Each row was made from one path, in order. Every step used is in the known rows, and no mark comes twice. Write each row's path.
In the rows, 128 means zero.
Known rows
faku/nobog/gitut: [130 169 140 116 104 135 133 134 156 120  88 141 127 111 117 156 149 166
 124 166 129 100  97 140 142 150 141 122 154 126 156 119 127 112 144 158
 109 131 145 192  77 107 150 102 108 187 176 131 152 144  81 121  94 128
 160 114 136 100 111  82 129 160 102 141 132 130 133  79]
notiza/faku/suzeku: [132 112 125 127 154 134 105 145 165 111 146 132 144  87 133 126 191  97
 188 135 141 142 128 162 136 130  82 159 121 143 164 126 115 145 169 129
 125 143 130 176  62 117 112 100 125 131 193 118 130 102 139 146 163  99
 134  85 109 157 118 110 125 117 143  96 101  88 115  65]
tevaf/faku/nobog/gitut: [128 159 157  89  89 131 133 152 143  90 100 141 128  95 139 184 174 127
 116 152 124 107  93 123 141 174 133 127 156 123 164 136 139  64 133 157
 152 119 142 172  71  98 144 156 129 166 178 118 167 122  57 127  84 127
 150 125 150 113 100  86 133 137 113 122 122 109 133 112]
faku/suzeku/dete/notiza: [ 77 156 137 156 145 122  99 146 176 133 174 146  62  95 129 131 187 165
 172 121 142 132 163 113 162 113 140 143 147 104 157 106 138 182 118 109
 122 122 118 130  91  81 140 104 143 152 204 105 129 170 100 100 156 141
 164 108 104 139 104 120 146  94 154 115 109 146 132 139]
nobog/gitut/notiza: [125 203 106 129  93 107 148 132 131 125 104 162 116 144  76 186 146 153
 113 118 104 114  87 139 139 125 147 130 114 108  92 122  70  91 135 148
 113 115 172 173  84 158 149 131 148 170 113 115 119 165  66 107 107 128
 159 121  83  89 109  86 120 119  91 142 154  87 118  97]
gitut/nobog: [137 191  90 152 138 139 101 147 137 100 140  99 119 140  92 135 144 100
 153 137 129 108 110 155 141 145 128 146  96 110  87 147  80 128 133 142
  82 113 157 164 129 155 160 112 133 157 165 133 117 155  93  98 120 116
 156  73 100 120 131 114 125 159  90 131 129  98 131 104]
tevaf/faku/nobog: [122 142 131 102 131 136 113 131 162  73 119 113 129  96 159 159 172  82
 135 161 135 125 132 111 155 170 118 130 134 133 166 143 145  89 102 131
 129 136 134 156 104  83 116 144 112 146 200 121 158 118  85 120  88 117
 165 110 141 141 129 128 152 140 114 111 123 140 125 122]
litub/zivof/faku: [131 152 111 112 183  91  74 105 140  67 132 118 109 115 184 124 144 107
 178 138  99 148 110 120  84 132  97  84 104 129 114 137  89 138 164 114
 121 150 130 142 108 141 160 126 112 136 206 127 114 119 135 142 113 119
 157  82  63 156 160 108 127 163 105 130  86 103 148 126]
suzeku/faku: [139 162  94 127 153 120 130 111 122  82 148 110 112 107 166 126 148 119
 162 167 134 139 156 153 101 118 110 111 155 116 142 147  90 101 118 122
 113 117 126 149 153 140 151 151 123 137 163 152 115 129 115 115 108 174
 180 119  95 121 133 104 133 127 148 147 109 137 106  84]
nobog/gitut/notiza/faku/suzeku/dete: [106 142 171 105 102  95 132 168 137 145 108 161  98 133 100 170 202 163
 137  60 141 122 128 155 179 104 113 134 128  93  99 116 130 126 142 126
 134 102 145 166  54 105 129 119 160 157 139 127 104 126  96 121 161 153
 110 135  83 115  94  90 138  73 155  88 155  62 164  95]
dete/notiza/gitut: [108 177 102 145 158 160 101 126 131 118 125 149 142 148 157 161 165 155
 111 175  78 105 132 142 132  99 131 139  93  94 176 104  96 117 128 144
  99 140 134 181 104  28 177  68 164 133 121 100 133 190  87  93 153 118
 165 106  98 118  87 114 113 114 130 143 137  87 126 101]
suzeku/dete/notiza/gitut: [ 84 165 126 135 172 141 115 121 132 123 129 143  88 140 129 155 175 172
 104 135 120 121 173 132 131 124 144 138 115  95 153 110 122 133 113 122
  81 112 129 154 121  37 175  73 192 141 121 113 118 189  98  84 154 158
 174 119  89 119  68 112 114  95 159 130 134 110 131 117]
tevaf/faku/suzeku/dete/notiza/gitut: [ 62 126 165 136 131 125  94 167 125 131 156 157  82 107 151 187 228 149
 132 133 109 138 154 108 139 126 124 130 123  93 194 127 174 114 104 107
 143 110 117 151  61  37 132 111 181 117 172  82 134 161  83  99 162 128
 145 127 106 136  82 131 137  78 173  96 113 123 151 151]
gitut/notiza: [117 194  93 147 144 115 116 114 148 107 116 142 118 140 116 157 148 110
 125 118 116 117 123 143 149 141 138 134 122 112  96 131  66 125 106 137
 107 123 149 150 125 165 148 123 146 141 132 109 124 156  91  89 115 132
 173 115  56  98 135  93 132 113  92 133 164  91  97 105]
faku/tevaf: [136 149  88 131 133 114 128 136 176 109 134 125 129 103 122 137 156 103
 176 138 116 116 142 137 142 173 126 124 136 125 146 150 110 124 136 132
  91 128 111 156 118 159 158 103 132 173 197 111 154 133 100 133 123 125
 166 120  94 131 125  74 160 184  99 126 101 139  89  75]
gitut/notiza/faku/zivof/litub/pakugid: [ 97 136 142  69 154  87 107 158 121 123  70 157 163 184 198 159 196 118
 173  80  60 132 149 160 152 124  69 160 107  73  85 104 124 163 165 151
 149 117 119 146 102 111 182 128  98  96 138 102 120 111 146 102 154 144
 143  67  21 142 136 113 146 103 149  76 181  81 162 105]
tevaf/faku/suzeku/dete/notiza: [ 76 142 157 135 124 120 101 145 155 108 163 133  68  72 156 150 222 132
 166 131 121 135 168  96 155 144 120 151 141  98 157 123 146 143  90 120
 164 108 108 121  66  82 101 148 166 132 216  93 130 157  84 116 147 132
 161 118 115 142 102 130 152  55 166 104 101 153 146 159]
tevaf/faku/suzeku: [113 127 122 140 109 125  99 159 158 102 156 130 122  56 137 168 187  86
 175 160 131 147 111 117 129 163 114 143 141 140 161 148 137 102 128 128
 137 132 126 153  67 155  89 142 121 135 206 104 139 111  80 136 128  90
 144  92 111 141 150 114 135 118 127  98  97 149 102 113]
tevaf/faku/zivof/litub: [ 97 128 125  87 144 118 130 146 132 104 117 123 160 115 213 154 176  96
 156 151 108 151 104 135 112 172 100 143 150  96 114 148 149 101 155 153
 123 148 133 136  83 190 150 182 120  93 190  96 133 120 105 138 129  77
 176  84  77 152 158 137 142 137 116  84 133 146 119 113]
gitut/nobog/fasisit: [151 177  73 144 106 140  77 142 145 117 113  93  97 149  67 138 106 122
 136 147 146  94  99 165 134 111 125 136 118 107  74 141  95 132 150 158
  64  91 145 179 112 168 187 126 123 168 167 129 114 132  89 110 107 119
 125  58 103 114 145  97 129 164  98 131 141  92 175  86]
fasisit/nobog/gitut: [152 178 110 132 104 135 136  99 132 109 110 133 129 114 100 145 135 201
 126 163 118 110  98 178 103 131 145 128 119 110 120 162 101 132 173 155
  84 150 181 166  66 157 156  85 122 174 120 135 124 188  78 127 120  99
 189  76 139 115 132  89 107 168 103 149 126  91 120  70]
zivof/faku: [145 145  88 118 176 104  89 113 154  63 124 137 143 124 155 100 160 109
 156 167 122 140 119 125  94 128  91 127 132 130 115 123  93 135 149 140
  96 160 136 138 124 167 177 127 136 175 180 140 112 116 124 140 104 112
 157 108  65 151 163 129 125 153 115 146  97 108 127  62]
suzeku/faku/nobog/gitut/notiza: [133 191 143  94  91 110 161 137 126 102  89 146  97 159 128 171 176 172
 112 135 113 112 129 129 172 106 128 110 134 102 136 127 130  68 101 136
 136 106 148 165 133  94 156 151 114 143 136 134 130 139  76  89  74 194
 161 151 100  89  90  88 159 120 118 153 167  93 161 115]
dete/notiza: [109 194  98 149 154 150 106 110 152 102 135 134 128 116 145 137 176 136
 150 168 114 104 125 128 144 130 122 161 127 109 151 106  74 152 124 153
 127 137 135 156 118  87 158 113 146 151 165 110 129 172  90 109 122 128
 182  91 115 115 101 119 116 114 122 153 122 121 108 120]
zivof/litub: [131 146  84 122 185 120 113 128 123 118 127 149 161 121 148 116 168 105
 147 153  94 143 121 127 113 135 124 134 150 124  99 134  98 128 160 156
  45 133 137 160 127 205 180 125 131 135 177 131 131 162 111 130 139  80
 186  87  87 134 124 112 126 165  99 158 128 129  95  52]
suzeku/faku/nobog: [153 147 115 116 156 124 135 116 152  80 142 112  99 111 162 126 171 134
 151 185 150 129 156 130 133 127 117 113 144 123 167 124 137 111 114 121
 103 126 122 161 162 100 140 140  98 132 185 146 134 127 112 105  94 171
 173 120 125 130 125 115 154 163 138 132 110 148 121 103]
pakugid/litub/zivof/faku: [148 159 125  95 202  93  83 115 112  88 139 144 121 103 167 111 131 146
 188 126  65 147 103 124  86  67 127  93 115 143 110 144  94 127 180  98
 113 159 144 131 109 174 132 146 122 127 211 121 118 132 127 146 112 109
 157  88  25 124 126  78 131 147 105 138  75  93 161  99]
fasisit/nobog: [158 165  93 154 150 131 115  90 140  95 119 117 129 105 118 118 143 158
 147 169 145 127 117 166 106 143 130 146 104 118 126 165 101 158 154 133
  61 162 172 146 105 155 141  93 101 152 131 129 122 188 107 137 127 103
 189  67 109 145 158 107 116 175 114 135 114 128  95  95]
litub/zivof/faku/suzeku: [116 135 117 121 157  86  61 134 167 102 176 143  91  94 174 129 175 105
 218 137 119 160 102 100 119 125  87  72  97 158 133 133 133 152 176 106
 138 158 126 139  75 162 109 112  96 130 251 128 129 105 151 146 142  78
 136  76  73 172 167 108 153 168 106 115  62 134 143 129]
zivof/litub/nideb: [133 170 105 118 163  96 100 104 128 112 125 143 138 120 171 127 168 109
 172 112  83 141 133 133 149 114 131 131 120 124 129 152 109 107 188 137
  93 122 126 150 121 183 164 137 115 137 202 109 124 148 148 102 127  94
 197  92 103 125 146  98 132 170 121 137 127 116  91  88]
litub/zivof: [124 172  98 136 155 120 104 103 142  98 144 117  94 104 153 176 133 104
 169 134 113 133 108 120 104 143 133  92 105 145 126 157  69 125 162 122
 136 131 142 161  79 145 131  96 103 119 194 135 135 151 117 117 124 132
 177  84  92 121 132  74 117 166 112 114  83 125 113 134]
gitut/notiza/dete: [132 195 114 162 132 124 137 144 167 119 106 127  96 164 163 165 162 122
 126  95 104 116 131 144 173  95 124 153 117  93  94 123  81 130  94 135
  65 107 119 146 109 108 146 109 145 120  86 117 140 149  91  74 135 132
 152 103  68  85 116  82 102 107 119 121 175  66 115 126]

Which path is each row?
[105 153 143 117 180 138 107 117 134 103 124 101 102 116 172 134 192 150
 147 129 116 109 180 140 140  98  93 170 123  87 134  89 102 171 122 140
 122 127 121 153 100  30 164 118 169 152 155 120 116 161 111 109 148 168
 155 106 111 143  81 114 126  69 165 109 124  85 156  99] -> suzeku/dete/notiza/faku
[145 219 135 145  97 124 145 112 144 130  89 130  95 184  96 173 155 215
  96  94  97 104 111 190 159  88 139 149 102  77  90 156 101 142 127 142
  48 119 168 149  68 110 156  99 127 143  43 128 129 185  52  93 138 125
 164  97 105  82 104  71  98 121 102 142 185  26 141 107] -> fasisit/nobog/gitut/notiza/dete
[146 199 159 120  92 116 176 157 141 114 104 136  77 175 166 180 168 192
  92 107 117 114 151 162 184  79 116 121 148  81 143 115 139 101  85 134
 104  93 114 163 128  66 147 138 120 131  95 138 149 127  68  72  97 189
 149 149 121  71  74  64 135 126 144 155 191  45 173 128] -> suzeku/faku/nobog/gitut/notiza/dete
[117 123 143 130 157  77  82 136 173  96 170 147  74  98 135  97 192 130
 183 131 164 168 149 115 126 123 108 115 155 135 117 119 165 163 136 100
 102 139 114 108  99 186 158 127 139 183 222 131 111 106 145 145 142 101
 144 123  67 178 168 109 162 135 145 116  86 143 153  77] -> zivof/faku/suzeku/dete
[118 181 102 135 101 163  72 151 126 139 108 113 102 194  91 143 142 159
  94 155  82  80  94 169 137  82 133 137  74  83 131 108 109 130 139 156
  68 101 151 201 107  22 193  91 173 152 129 100 118 164  68  70 128 125
 112  73 113 122  85 111 110 129 111 154 172  49 185  93] -> dete/notiza/gitut/nobog/fasisit
[129 149 125  97 178  98  82 108 163  78 126 124 104 113 195 117 163 115
 166 139 119 130 114  98 138 134 105  83  98 147 138 120 133 140 152 119
 120 155 119 149 107  99 134 126  86 133 236 133 141 112 130 127 107 120
 150  89  99 169 156 111 161 188  92 123  94 121 167 129] -> litub/zivof/faku/nobog
[125 213 126 144  95 128 146 149 150 131 103 146 104 178 123 186 150 168
 103  96  80 103 105 163 166 100 138 139 128  80 105 122  73 110 120 156
  71  93 135 163  78 113 152 116 163 155  71 122 135 152  67  73 116 135
 139 125  85  63  88  61  92 104  97 140 184  46 143  98] -> nobog/gitut/notiza/dete
[117 180 144  71 116  72  93 127 136  92  87 152  90 161 155 160 165 152
 125 104  84 117  81 106 167 101 115  75  97 125 113 110 119 116 141 131
 142 147 147 163  83  87 142 144 104 148 168 114 138 130 103 115  97 134
 127 114  81 121 116 101 160 148  75 146 135  75 171 149] -> litub/zivof/faku/nobog/gitut/notiza
[ 98 114 143 106 165 129 124 144 167 108 103 102  97 112 160 118 207 147
 161  86 112 105 211 136 167 117  83 160 116  83 156  96 122 166 113 132
 142 111  96 138  89  25 171 130 148 158 197 103 129 161 110 128 150 160
 167 133 116 166  82 111 167 110 163 118 122  99 153 106] -> suzeku/dete/notiza/faku/tevaf
[148 193 113 131  98 112 136  99 119 118  78 142 123 141  72 169 142 202
 115 127 107 110  81 156 131 126 148 137 102  99  94 168  92 141 145 142
  87 130 200 162  83 168 146 110 114 162  82 122 115 197  63 116 122 116
 168 107  99 100 123  91 117 126  92 157 160  74 105 111] -> fasisit/nobog/gitut/notiza
[137 151 133  91  94 109 144 161 142 115  69 150 141 141 109 170 190 151
 132  76  81  96 135 162 173 118 103 125 102  87 136 119  96 111 143 150
 126 121 140 186  57 104 152 137 141 159 132  99 131 133  91 133 128 156
 123 151  82 122  80  61 160 121  94 124 166  40 139  66] -> nobog/gitut/notiza/faku/tevaf
[119 163 125 128 166 161 100 117 132  92 118 110 158 108 169 129 184 126
 136 143 108  97 140 150 141  92  81 177 103  98 173  92  68 158 147 156
 135 153 133 169 108  36 147 104 156 131 155 109 120 150 102 127 142 135
 164  81 130 143  88 122 106  84 151 138 128  72 136  86] -> dete/notiza/faku
[142 133  79 108 173  91 102 131 180  77 131 129 129 108 140  76 167 110
 185 139 124 140 159 128 120 145  93 119 132 123 131 126 133 129 142 140
 105 147 109 123 128 175 188 133 130 178 215 116 138 116 112 160 124 105
 152 120  77 172 159 105 177 177  97 140  95 127 140  62] -> zivof/faku/tevaf
[138 164 145  96 104 122 154 139 124 100 131 141 103  98 139 154 158 176
 127 172 133 116 125 143 137 121 117 104 171 121 164 135 137  82 126 139
 122 121 141 186 133  88 161 147 112 164 167 142 140 136  86 115  85 162
 166 132 143 110  95  89 145 167 133 143 133 123 154  76] -> suzeku/faku/nobog/gitut
[152 193 115 137 170 100 112 116 137 110 130 151 132 102 130 109 144 140
 186 113  88 118 112 136 140  70 168 147 120 133 167 171  88  95 183  96
 107 124 133 142  81 176 129 128 125 153 182  85 130 148 132  91 104 117
 189 112  74  81 109  42 106 132 131 128 113 102  97  96] -> pakugid/litub/nideb
[114 126 114  80 175  86 114 139 109 118 123 161 126 148 198 152 182 142
 207 149  72 159 171 149  99 130  95 118 163  94 113 138 155 138 151 128
 130 107 110 125 145 140 180 136  94 103 162 140 120 119 157 106 135 171
 181  79  39 149 149 109 157 138 171 104 123 171 150  99] -> suzeku/faku/zivof/litub/pakugid
[137 152 115  96 176 106  87 121 169  68 118 133 121 121 156  82 174 129
 152 175 138 141 124 109 156 129  90 133 136 146 134  99 141 139 131 139
  93 164 113 145 146 123 164 134 102 174 209 133 132 115 119 133  99 107
 151 104 116 157 161 132 162 168 114 149 115 109 139  80] -> zivof/faku/nobog
[107 127 157 129 135  91 112 153 166 125 121 148  80 127 118 143 213 117
 156  62 137 144 163 147 177 109 103 154 120 105 111 112 125 152 122 107
 125 117 122 148  79 122 125 128 143 130 166 112 109 129 119 114 167 151
 122 123  69 144 132 105 153  82 152  77 161  84 127 114] -> gitut/notiza/faku/suzeku/dete
[143 151  94 136 114 145  85 164 124 127 105 112 105 177  79 150 120 136
 106 142 126 110  92 183 125 103 128 123  84 102  94 136 117 100 167 149
  38  86 154 208 121  97 186  84 162 149 114 125 122 129  67  90 132  90
 108  74  89 112 122 103 105 171  94 129 167  60 178  68] -> notiza/gitut/nobog/fasisit
[140 172 140 101  90 121 137  96 113 107  52 132 145 152 100 159 173 183
 100 112 110 100 100 191 130 105 107 165  73  85 119 147  97 138 158 144
 111 136 193 178  59 104 148 125 122 144  81 126 105 173  76 130 130 118
 149  96  95 125  99 105  99 105 119 128 182  22 149  83] -> fasisit/nobog/gitut/notiza/faku
[105 169 127  94 167  75 136 109 120 108 122 132 124 125 231 119 164 132
 189 116 108 158 152 151 133 111 108 117 142 106 157 164 157  98 184 108
 118 135 109 137 137 179 176 178  91  97 196 106 104 129 169 102 114 140
 192 107  92 133 149 115 151 143 156 111 146 133 126 135] -> suzeku/faku/zivof/litub/nideb
[ 93 121 133  67 136  91  94 159 116 112 102 149 144 131 208 179 192 108
 183 123  74 154 146 128 110 166  99 139 145  91 111 146 162 111 153 145
 164 122 121 125  76 158 163 161 109  99 174 105 142 107 125 118 132 106
 157  58  49 162 150 115 149 121 140  80 123 173 144 140] -> tevaf/faku/zivof/litub/pakugid
[116 195 143 111  91 110 146 137 146 122  76 166 117 146 102 170 169 167
  90 123 111  94  92 125 194 128 148 127 131 116 128 117 120 107 117 161
 117 118 161 180  95 111 145 121 116 167 133 110 142 153  78  99 110 140
 153 132 115  98 105  92 158 139  82 143 172  98 127 113] -> faku/nobog/gitut/notiza
[145 124 116  94 196  71  78 127 146 108 135 136 111  91 165  96 162 138
 217 106  66 132 131 122 128  77 126  82  98 134 134 149 116 128 172 103
 102 136 120 130  92 167 133 146 106 149 248  97 134 130 119 152 125 116
 164 111  36 150 132  63 174 185 101 141  65 119 147  96] -> pakugid/litub/zivof/faku/tevaf
[130 136 117 119 152 103  75 147 169  98 160 153 132  94 143  93 193 109
 189 161 155 147 105 126 124 129  86 121 145 154 134 124 148 151 157 119
 121 158 122 139 100 186 135 105 126 164 221 130 128 110 134 145 138  68
 138  97  71 166 173 135 154 145 119 142  85 131 136  70] -> zivof/faku/suzeku
[ 90 146  99 102 166 123 120 131 150 121 119 137 170 136 200 118 161 121
 164 161 121 141 108 152 132 140 113 142 144 114 104 135 130 139 177 155
  77 151 138 150 125 189 172 139 113 116 187 103 130 144 135 128 143  83
 187  83  85 143 142 118 137 159 110 112 141 144  94  88] -> faku/zivof/litub
[ 80 139 144 120 163 103  64 136 171 104 167 149  73 103 147  95 217 169
 180 129 139 144 168 106 155  95  93 130 139  99 135  87 147 187 120 120
 124 143 101 106 113 105 158 131 145 178 218 112 106 148 117 122 140 112
 151 108  92 169 122 144 166  92 142 136  95 136 162 111] -> zivof/faku/suzeku/dete/notiza
[101 177 159  96  92 112 154 151 132 117  65 143 165 171 142 189 153 150
 113  92 138 107  73 188 160 109  97 144 107  87 118 115  96 114 166 153
 152 137 159 177  44 108 149 146 138 138 101 104 115 113 100 115 134 151
 125 116  79 103  99  82 127  85 132  83 192  35 146  99] -> nobog/gitut/notiza/faku/zivof
[101 121 126 128 172  53  63 131 168 109 174 129  39  91 162 118 181 130
 219 100 148 176 141 101 111 110 107  86 129 148 113 136 148 173 159  86
 122 130 105 114  92 159 138 124 112 142 249 121 115 104 156 136 150 119
 140 106  63 172 162 101 169 139 138 102  62 156 163 137] -> litub/zivof/faku/suzeku/dete
[140 161 108 108 150 127 125 123 134  96  95 129 155 155 124 159 165  94
 131 104 116 113 132 160 149 103 102 163  88 106 105 120  68 129 134 138
 120 136 152 165 100 106 148 117 141 132 117 120 105 123 100 119 130 147
 138  95  77 114 112 107 113 101 132 124 154  44 125 101] -> gitut/notiza/faku
[ 68 158 145 149 130 131  76 176 136 149 170 135  65 157 111 157 208 167
 124 113 118 103 143 147 159 121 129 117  82  91 145 117 161 156 116 113
  91  90 134 157 120  40 153  68 190 141 168 102 122 191  93  63 173 119
 133 105 100 142  86 137 153 105 135 115 147  89 156 147] -> faku/suzeku/dete/notiza/gitut/nobog
[118 137 119 105 157 152 108 130 155 105 111 115 142 110 160 125 204 116
 158 130 107  95 178 144 171 126  84 159  92  92 190 100 101 151 135 152
 132 134 117 167  95  35 153 107 156 145 180  84 136 148  95 143 154 129
 149 105 130 159  76 116 143 121 139 123 123  97 141  91] -> dete/notiza/faku/tevaf
[144 151 158  92 115 154 136 150 150 106  84 141 154 116 134 163 168 147
 119 153 122  95  99 157 149 117 100 152 127 124 173 102 126 110 172 165
 119 151 142 201  70  65 155 107 129 159 160 133 148 111 108 140 118 130
 140 113 143 140  80  92 108 149 124 120 140  66 155  50] -> notiza/faku/nobog/gitut
